What can hang from each mark
nipun: beled dobiz kodib pefe
liga: kodib nipun pefe
kodib: dobiz nipun pefe
pefe: beled
dobiz: pefe

Every row comes from one small tree of marks. The marks that hang from a mark follow it in brackets, in alphabetical order. Every link used is in the known rows. Which tree was each row made from?
Known rows
liga{kodib pefe}: .02 .22 -.42 -.03 .05 .00 -.10 -.28 .13 .18 -.03 .20 -.32 -.09 -.02 -.07
 .10 -.01 .05 .05
nipun{beled}: .00 -.13 .03 .13 .13 .06 .05 -.02 .09 .01 .04 -.27 -.10 .24 -.05 .10 .07
 -.09 .07 .12
liga{nipun{beled kodib{pefe}}}: -.02 -.27 .00 -.08 .28 .09 .15 -.03 .22 -.16 -.03 -.09 -.28 .15 -.01 .26
 .16 -.35 -.01 .25
kodib{nipun}: -.06 -.04 .11 -.13 -.12 .07 -.04 .04 .32 -.17 -.12 -.01 -.05 -.16 .04
 .03 .05 -.08 -.02 .12
nipun{beled dobiz}: .10 -.25 .04 .19 .27 .11 .12 -.14 .10 .13 -.10 -.41 -.02 .56 -.10 .18
 .19 -.04 .09 .03
kodib{dobiz pefe}: -.29 -.24 -.18 .24 .05 .03 .22 -.13 .03 -.17 -.06 .19 .15 .00 .08 -.04
 -.02 -.03 .18 .08
nipun{pefe}: -.14 .15 .01 -.19 .09 -.13 .23 -.18 .12 .04 .07 .04 -.26 .04 -.06 .03
 .06 .00 -.03 .08
nipun{beled dobiz kodib pefe}: .00 -.10 .17 -.20 .45 .11 .31 -.31 .23 .09 -.30 -.36 -.33 .70 -.19 .32
 .29 -.15 -.15 .02
nipun{beled dobiz kodib}: .15 -.23 .16 .01 .37 .24 .09 -.14 .12 .05 -.35 -.39 -.08 .66 -.13 .29
 .23 -.16 -.12 -.05
dobiz{pefe{beled}}: -.22 -.28 -.15 .37 .14 .01 -.17 -.03 .06 -.01 -.04 .03 .26 -.08 .00 -.03
 -.08 .31 .35 -.05
nipun{dobiz kodib pefe}: -.01 .04 .13 -.31 .32 .06 .27 -.28 .15 .09 -.34 -.09 -.25 .45 -.14 .21
 .20 -.07 -.21 -.09
kodib{nipun{beled dobiz} pefe}: -.20 -.50 .05 .01 .27 .01 .23 -.18 .56 -.09 -.16 -.23 -.13 .24 -.05 .24
 .19 -.12 .28 .15
nipun{beled pefe}: -.14 .04 .04 -.10 .22 -.06 .28 -.19 .21 .07 .11 -.22 -.36 .27 -.10 .12
 .13 -.09 .05 .21
liga{kodib}: -.03 .13 -.16 .01 -.03 .10 -.12 -.14 .04 .05 -.01 .22 -.17 .08 .11 -.12
 -.05 -.08 .03 .04
liga{kodib nipun{dobiz} pefe}: .28 .12 -.47 .08 .12 .12 -.02 -.36 .10 .24 -.01 .04 -.32 .16 -.05 .04
 .28 -.10 -.01 .19
liga{kodib nipun}: .14 .16 -.20 .05 -.10 .15 -.13 -.08 -.01 -.01 .15 .18 -.24 .04 .16 -.09
 .04 -.22 -.04 .27
liga{kodib{dobiz nipun} pefe{beled}}: -.25 -.06 -.35 .34 -.02 .39 -.12 -.23 .37 -.21 -.32 .05 .03 -.10 .04
 -.03 .13 -.02 .19 .24

Which tree is each row?
-.10 .00 -.02 .03 .14 .03 .16 -.06 .11 -.14 .14 -.12 -.14 -.04 -.03 .14
 .09 -.06 .08 .26 | liga{nipun{pefe{beled}}}
.03 -.08 -.19 .28 -.01 .31 -.01 -.07 -.10 -.13 -.16 .17 .14 .18 .04 -.03
 .08 -.06 -.15 .24 | liga{nipun{kodib{dobiz{pefe}}}}
-.24 .11 .01 -.19 .08 .11 .12 -.29 .56 -.07 -.01 -.04 -.59 .21 .04 .05
 .13 -.25 .06 .37 | liga{kodib{nipun{beled pefe}}}
.04 .03 -.32 -.08 .07 .12 -.05 -.36 .46 .13 -.28 .06 -.29 .06 -.04 .04
 .25 -.03 .05 .09 | liga{kodib{nipun{dobiz}} pefe}
-.13 .14 -.38 .13 -.13 .29 -.03 -.29 .33 -.08 -.23 .20 -.17 -.08 .05
 -.11 .16 -.11 -.01 .28 | liga{kodib{dobiz nipun} pefe}
.17 -.07 -.44 .28 .23 .22 -.10 -.28 .14 .12 -.09 -.10 -.12 .14 -.05 .12
 .24 -.01 .16 .15 | liga{kodib nipun{dobiz} pefe{beled}}
-.13 .09 -.03 -.22 .08 .09 .14 -.39 .47 .03 -.19 .09 -.42 .26 .04 .03
 .16 -.10 .01 .15 | liga{kodib{nipun{dobiz pefe}}}
-.36 -.30 -.06 .11 -.07 .11 .19 -.08 .35 -.33 -.17 .16 .09 -.15 .10 -.02
 .02 -.11 .16 .23 | kodib{dobiz nipun pefe}
-.30 -.56 .05 .12 .25 .05 .10 -.09 .50 -.24 -.29 -.10 .17 -.04 .00 .21
 .08 .06 .39 -.01 | kodib{nipun{dobiz} pefe{beled}}
.14 .04 -.16 .15 .03 .22 -.08 -.11 .10 .00 .20 -.07 -.33 .28 .10 .02 .11
 -.31 .02 .38 | liga{kodib nipun{beled}}
-.24 -.31 -.12 .41 -.02 .25 .02 -.11 .33 -.14 -.11 -.11 .12 .21 .03 -.04
 .10 .03 .18 .34 | kodib{dobiz{pefe} nipun{beled}}
-.40 -.42 -.14 .46 .16 .13 .16 -.07 .08 -.29 -.14 .04 .34 -.03 .08 .03
 -.05 .05 .36 .03 | kodib{dobiz pefe{beled}}
-.13 .01 -.36 .23 .00 .35 .01 -.32 .43 -.07 -.18 -.08 -.25 .15 .00 .00
 .24 -.19 .07 .41 | liga{kodib{dobiz nipun{beled}} pefe}
-.07 -.28 -.07 .10 .05 .03 -.06 -.16 .36 .06 -.21 .03 .09 .11 -.03 .01
 .10 .20 .15 .05 | kodib{nipun{dobiz{pefe}}}
-.23 -.21 .15 -.05 .22 .09 .19 -.18 .48 -.13 -.27 -.25 -.05 .15 -.09 .22
 .17 .07 .15 .08 | kodib{nipun{dobiz pefe{beled}}}
-.02 -.15 -.03 -.19 .14 .02 .11 -.01 .12 -.18 -.08 .17 -.17 -.10 .04 .15
 .08 -.27 -.07 .14 | liga{nipun{kodib{pefe}}}
-.23 .23 -.04 -.30 -.06 .06 .07 -.26 .48 -.07 -.05 .22 -.49 -.03 .09
 -.04 .06 -.16 -.01 .25 | liga{kodib{nipun{pefe}}}
-.41 -.42 .04 .05 .12 .01 .02 .03 .48 -.35 -.16 .03 .08 -.35 .05 .12
 -.04 .00 .38 .08 | kodib{nipun pefe{beled}}
